Known rows, with every way that one mark hangs from another:
z_77{z_802{z_568{z_134{z_82 z_643{z_48}}}}}: -2.53	+2.84	-2.26	-0.54	-1.41	-2.20	+0.42	-1.06	-0.38	+1.32	-0.93	-1.76	+0.78	+0.33	+0.78	+1.62	-0.04	-1.28	+0.95	+2.98	+4.03	-1.66	+1.36	+3.09	+2.20
z_134{z_51 z_82 z_568{z_802} z_643{z_48{z_49} z_602}}: -2.42	+1.91	+0.14	-1.56	+0.45	-1.80	+2.77	-1.79	+1.63	+0.75	+0.20	-0.19	+2.80	-0.22	+1.87	+1.37	+1.62	-0.71	+2.74	+3.78	+2.15	+0.02	+0.73	+1.23	+3.74
z_34{z_862}: -0.87	-0.59	-0.39	+0.16	+0.47	-0.36	+0.60	-0.53	-0.46	-0.18	-0.45	+0.53	-0.24	+0.36	+0.34	-0.22	-0.87	-0.07	+0.24	-0.21	-0.23	-0.96	-0.20	+0.15	+0.33
z_49{z_48}: -0.58	-0.31	-0.77	-0.48	+0.59	-0.51	-0.08	+0.18	+0.15	-1.19	+0.62	-0.65	-0.06	-0.96	-0.25	+1.04	-0.14	+0.17	-0.19	-0.62	-0.47	+0.12	+0.33	+0.41	+0.11
z_77{z_802{z_568}}: -1.57	+1.00	-1.50	-0.05	+0.20	-1.95	-0.29	-0.53	+0.20	+0.85	-1.23	-1.23	-0.01	-0.34	-0.57	+0.17	-0.47	-0.99	-0.34	+0.99	+0.77	-1.04	+0.40	+1.06	+0.08
z_568{z_134{z_77 z_82 z_643{z_602}} z_802}: -2.57	+1.77	-1.30	-0.28	-2.19	-0.64	+0.00	-1.61	-0.55	+1.27	+0.90	+0.08	+0.85	-0.03	+0.70	+2.59	+1.10	-0.87	+3.16	+2.29	+3.94	-0.53	+0.66	+2.03	+2.71
z_51{z_134{z_77 z_568}}: -2.99	+1.18	+0.22	-0.18	-0.49	-1.32	-0.32	-0.96	-0.78	+0.28	-2.22	-1.60	+0.68	-1.30	+0.17	+1.00	+0.57	-0.77	+1.68	+1.02	+0.51	+0.33	+0.49	-1.11	+0.60
z_862{z_602}: +0.15	+0.01	-0.18	+0.40	+0.60	+0.83	-1.52	+0.15	-1.04	+0.20	-0.16	+0.41	+0.11	+0.17	+0.32	+0.68	-0.08	-0.52	+0.35	+0.57	-0.30	-0.20	-0.23	+0.33	-0.64
z_568{z_134{z_51 z_82 z_643{z_48{z_49}}} z_802}: -2.40	+1.39	-1.83	-0.56	-1.76	-0.43	+1.64	-0.68	+0.61	+0.33	+0.98	+0.29	+1.97	-0.20	+3.30	+2.46	+1.55	-0.56	+2.11	+3.79	+2.34	+0.20	+1.30	+1.84	+3.51
z_77{z_802{z_568{z_134{z_51 z_643{z_602}}}}}: -2.53	+1.61	-3.34	-0.91	+0.13	-2.22	-0.78	-1.72	+0.28	+1.58	-0.09	-0.37	+1.53	-0.99	+0.70	+1.17	+0.28	-1.56	+1.42	+3.91	+2.71	-1.74	+0.83	+4.04	+1.56
z_77{z_802{z_568{z_134{z_51 z_82 z_643{z_48 z_602}}}}}: -2.96	+2.66	-1.89	-1.61	-0.87	-2.50	+0.70	-2.03	+0.33	+2.32	-0.31	-1.23	+1.65	-0.40	+1.00	+1.96	+0.37	-1.48	+1.66	+4.33	+4.46	-1.56	+0.87	+4.13	+2.43
z_134{z_51 z_77{z_802} z_82}: -4.64	+1.21	+0.25	+0.02	-2.56	-0.94	+1.42	-0.87	-0.36	+1.47	-2.37	-0.93	+0.89	+0.10	-0.34	+3.09	-0.64	-1.69	+1.53	+1.72	+2.16	+0.94	+0.58	+0.80	+1.19
z_802{z_568{z_134{z_82 z_643{z_602}}}}: -1.58	+2.02	-1.21	-0.56	-0.03	-1.55	+0.25	-1.62	-0.08	+1.63	+0.59	-0.50	+0.07	+0.17	+0.33	+1.41	+0.93	-0.82	+1.90	+2.16	+2.99	-1.37	+0.30	+2.05	+1.70
z_48{z_49 z_643{z_602}}: +0.16	-0.19	+1.04	-0.79	+0.77	-0.65	+1.79	-0.20	+1.99	-0.07	+0.64	-0.14	+0.07	+0.24	+0.09	-0.02	+1.40	+0.44	+1.25	+2.86	-0.29	-0.41	+1.08	-0.58	+1.32
z_51{z_134{z_77 z_82 z_568 z_643{z_602}}}: -3.30	+3.03	+1.10	-0.93	-0.48	-1.79	+0.45	-1.65	-0.32	+1.16	-2.03	-1.77	+1.09	+0.34	-0.36	+2.09	+0.40	-1.15	+2.87	+2.25	+2.71	-0.13	+1.05	+0.52	+2.08
z_34{z_568{z_134{z_51 z_77 z_643} z_802} z_862{z_602}}: -4.50	-0.41	-3.88	+1.14	-0.89	+0.47	-3.01	-1.62	-2.54	-0.20	-0.77	+2.21	+1.62	+0.09	+3.50	+2.68	-0.56	-1.38	+3.76	+2.82	+0.87	-1.18	+0.38	+2.56	+1.69
z_51{z_134{z_568}}: -1.38	+1.10	-0.15	-0.58	+0.72	-1.10	-0.28	-0.66	-0.35	+0.27	-1.38	-1.22	+0.54	-0.98	+1.04	+0.30	+0.63	-0.40	+0.64	+0.93	-0.03	+0.13	+0.17	-0.65	+0.06
z_568{z_802}: -0.26	-0.07	-1.04	-0.20	-0.05	+0.03	-0.44	-0.34	-0.01	+0.19	+0.63	+0.68	+0.40	-0.34	+0.93	+0.19	+0.45	-0.02	+0.26	+0.08	+0.50	+0.01	-0.13	+0.42	+0.24
z_77{z_802}: -0.74	+0.73	-1.04	-0.04	-0.61	-0.83	+0.00	+0.10	+0.06	+0.29	-0.81	-0.97	+0.35	+0.05	-0.38	+0.45	-0.71	-0.62	-0.37	+0.90	+0.95	-0.32	+0.59	+1.12	+0.22
z_802{z_568{z_134{z_77 z_643}}}: -2.93	+1.18	-2.29	+0.63	-1.10	-1.27	-1.29	-1.24	-0.94	+0.28	-0.80	-0.31	+0.43	-0.57	-0.05	+1.09	+0.63	-1.10	+2.05	+1.75	+1.74	-1.42	+1.00	+1.44	+1.68
z_82{z_134}: +0.65	+0.01	-1.00	-0.28	-1.26	+0.19	+0.69	+0.41	-0.31	+0.11	+0.67	-0.63	-0.22	-0.04	+0.30	-0.01	+0.81	-0.14	-1.04	+0.49	+1.08	+0.25	-0.47	+0.58	+0.20
z_643{z_48}: +0.62	+0.25	+0.41	-0.69	-0.21	-0.28	+0.29	+0.02	+0.20	-0.06	+0.19	-0.52	+0.44	-0.14	+0.21	-0.55	+0.16	+0.31	-0.18	+0.51	+0.88	-0.37	+0.28	+0.42	+0.51
z_77{z_802{z_568{z_134{z_51}}}}: -3.24	+0.60	-3.18	-0.14	-0.59	-1.69	-0.36	-1.44	-0.37	+1.54	-0.77	-0.47	+0.74	-1.85	+1.35	+1.40	+0.44	-1.42	+0.65	+2.58	+1.39	-0.76	+0.21	+2.00	+0.52

Rows:
-4.01	+1.96	+0.75	+0.29	-1.05	-1.11	+1.21	-1.57	-0.68	+0.43	-2.42	-0.75	+1.14	+0.82	-0.56	+1.96	+0.13	-1.41	+2.67	+0.99	+2.05	+0.21	+0.72	+0.04	+2.37 -> z_134{z_77 z_82 z_568 z_643}
-1.91	+3.10	+0.68	-1.30	+0.03	-1.43	+0.71	-0.83	-0.34	+0.51	-1.80	-1.69	+1.34	+0.76	+1.19	+1.23	+0.16	-0.65	+1.29	+2.06	+2.41	-0.18	+1.14	+1.07	+1.81 -> z_51{z_134{z_82 z_568 z_643{z_48}}}
+1.46	+0.40	+0.91	-0.93	+0.25	-1.06	+1.61	+0.14	+1.87	-0.36	+1.51	-1.21	+0.55	-0.59	-0.11	-0.69	+1.02	+0.64	+0.57	+2.11	+0.31	-0.58	+0.66	-0.24	+1.82 -> z_643{z_48{z_49} z_602}
-5.54	+2.41	-0.86	-0.06	-1.55	-2.05	+0.40	-1.41	-0.27	+1.38	-3.13	-0.91	+1.32	+0.69	-0.71	+2.92	-0.94	-2.32	+1.79	+2.43	+2.67	-0.38	+1.24	+2.28	+1.94 -> z_134{z_51 z_77{z_802{z_568}} z_82 z_643}
-4.62	+1.74	-0.97	-0.33	-2.01	-1.46	+0.55	-1.96	-0.81	+1.34	-1.40	-0.49	+1.26	-0.43	+0.99	+2.53	+0.80	-1.46	+2.66	+2.97	+3.37	-0.64	+0.91	+1.99	+2.57 -> z_802{z_568{z_134{z_51 z_77 z_82 z_643{z_48}}}}
-3.76	+2.47	-2.29	-0.87	-1.41	-2.09	+0.57	-1.52	-0.27	+1.76	-1.28	-0.96	+1.58	-0.10	+1.49	+2.26	+0.04	-1.69	+1.24	+3.69	+3.82	-1.12	+1.21	+3.62	+2.19 -> z_77{z_802{z_568{z_134{z_51 z_82 z_643{z_48}}}}}
-5.07	-0.50	-3.11	+0.92	-2.31	-1.11	-0.42	-1.50	-1.40	+0.22	-1.77	-0.14	+0.73	-0.93	+2.02	+2.13	-1.19	-1.15	+2.47	+2.41	+0.83	-0.70	+0.51	+1.49	+1.63 -> z_34{z_568{z_134{z_51 z_77{z_802}}} z_862}
-0.97	+2.34	+1.33	-1.54	+0.60	-1.62	+1.78	-1.71	+0.49	+1.01	-0.38	-1.06	+1.61	+0.67	-0.09	+0.38	+0.56	-0.48	+1.85	+1.98	+3.04	-0.71	+0.34	+1.50	+2.39 -> z_134{z_82 z_568 z_643{z_48 z_602}}
-0.40	-0.47	+0.31	-1.71	+1.44	-0.85	+0.46	-0.63	+1.02	-0.41	+0.92	-0.26	+0.00	-0.62	-0.38	+0.84	+0.60	+0.45	+0.85	+1.23	+0.29	-0.47	+0.72	+0.90	+0.31 -> z_49{z_48{z_643{z_602}}}
-3.66	+1.76	-1.46	-0.79	-0.29	-2.54	-0.67	-1.57	+0.40	+1.26	-1.83	-0.75	+1.71	-0.31	-1.37	+1.25	-0.64	-1.86	+1.78	+3.13	+2.39	-1.41	+1.13	+3.03	+1.63 -> z_134{z_51 z_77{z_802{z_568}} z_643{z_602}}
-2.30	+0.94	-1.03	+0.30	-0.72	-0.98	+0.75	-1.24	-0.62	+1.61	-0.05	-0.63	-0.80	-0.64	+1.05	+1.55	+1.11	-0.66	+1.18	+0.88	+1.54	-0.43	-0.33	-0.01	+0.75 -> z_802{z_568{z_134{z_82}}}
-3.52	+2.96	+0.06	-1.04	-0.52	-1.86	+0.02	-1.85	-0.34	+1.29	-1.30	-1.17	+1.49	-0.03	+0.53	+2.30	+0.75	-1.15	+3.12	+2.31	+3.26	-0.13	+0.87	+0.98	+2.32 -> z_51{z_134{z_77 z_82 z_568{z_802} z_643{z_602}}}
-5.99	+0.25	-2.21	+1.28	-2.44	-0.29	-0.61	-1.60	-2.56	+1.21	-2.42	+0.00	+0.48	+0.02	+2.48	+4.08	-1.24	-1.98	+3.28	+2.94	+1.57	-0.30	+0.13	+1.39	+1.34 -> z_34{z_568{z_134{z_51 z_77{z_802} z_82}} z_862{z_602}}
-3.95	+1.00	-0.65	+0.72	-1.92	-1.24	+0.66	-1.59	-0.99	+1.57	-0.96	-1.05	-0.72	-0.96	+0.18	+2.27	+1.12	-1.07	+2.24	+1.00	+1.96	-0.22	+0.03	-0.50	+1.26 -> z_802{z_568{z_134{z_77 z_82}}}
-2.35	+2.02	-2.09	-1.72	-1.77	-2.65	+0.32	-1.23	+0.31	+1.27	-0.89	-1.87	+1.93	-0.54	-0.85	+0.73	+0.26	-1.65	+0.56	+4.12	+4.21	-1.49	+0.90	+4.11	+2.31 -> z_82{z_134{z_51 z_77{z_802{z_568}} z_643{z_48 z_602}}}
-2.85	+1.60	-1.35	-0.87	-0.04	-1.41	+0.42	-2.06	+0.01	+2.09	+0.29	+0.20	+0.80	-0.25	+1.08	+2.03	+1.03	-1.15	+2.19	+2.88	+2.75	-0.82	+0.10	+2.58	+1.73 -> z_802{z_568{z_134{z_51 z_82 z_643{z_602}}}}
-4.72	+1.56	-2.68	+1.49	-2.24	-0.49	-1.52	-1.06	-2.61	+0.24	-2.30	-0.35	+0.47	+1.59	+1.60	+3.61	-1.86	-1.91	+3.26	+2.92	+2.41	-1.37	+1.12	+2.49	+2.15 -> z_34{z_568{z_134{z_77{z_802} z_82 z_643}} z_862{z_602}}
-3.58	+0.50	-2.66	-0.33	-1.14	-0.46	+0.17	-1.72	-1.01	+0.41	+0.04	+1.29	+1.52	+0.85	+4.32	+2.01	-0.43	-0.46	+2.64	+2.62	+2.41	-0.94	+0.44	+2.90	+2.82 -> z_34{z_568{z_134{z_51 z_82 z_643{z_48}} z_802} z_862}
-0.66	+2.81	+0.67	-1.29	-0.76	-0.62	+0.00	+0.26	-0.18	+0.31	-0.96	-1.30	+0.73	+1.55	+0.91	+1.46	-0.40	-0.18	+0.37	+1.83	+2.44	-0.23	+1.57	+1.64	+1.30 -> z_51{z_134{z_82 z_643{z_48}}}
-2.57	+2.67	+0.17	-0.49	-1.92	-1.55	+0.66	-0.81	+0.12	+1.03	-1.38	-1.54	+0.90	+1.29	-1.70	+2.28	-0.90	-1.34	+1.90	+2.34	+3.65	-0.62	+1.34	+2.29	+2.16 -> z_134{z_77{z_802} z_82 z_643{z_602}}
-1.67	+1.04	-1.15	-0.70	+0.72	-1.05	-0.73	-0.99	-0.38	+0.50	-0.78	-0.60	+0.95	-1.34	+1.97	+0.48	+0.96	-0.34	+0.90	+0.93	+0.45	+0.15	+0.06	-0.19	+0.29 -> z_51{z_134{z_568{z_802}}}
-2.77	+2.32	+0.71	-1.23	-0.74	-1.85	+1.26	-2.19	+0.01	+1.11	-0.60	-0.79	+2.06	+0.02	+0.04	+1.22	+0.98	-0.91	+3.17	+2.19	+3.98	-0.58	+0.56	+1.41	+3.18 -> z_134{z_77 z_82 z_568{z_802} z_643{z_48 z_602}}
-4.14	+0.73	-1.73	-0.31	-2.36	-1.51	+1.50	-1.39	-0.77	+0.97	-2.26	-1.52	+1.73	-1.58	+0.08	+1.54	+0.81	-1.98	+0.83	+2.47	+2.24	+0.66	-0.09	+1.02	+1.48 -> z_82{z_134{z_51 z_77{z_802} z_568}}
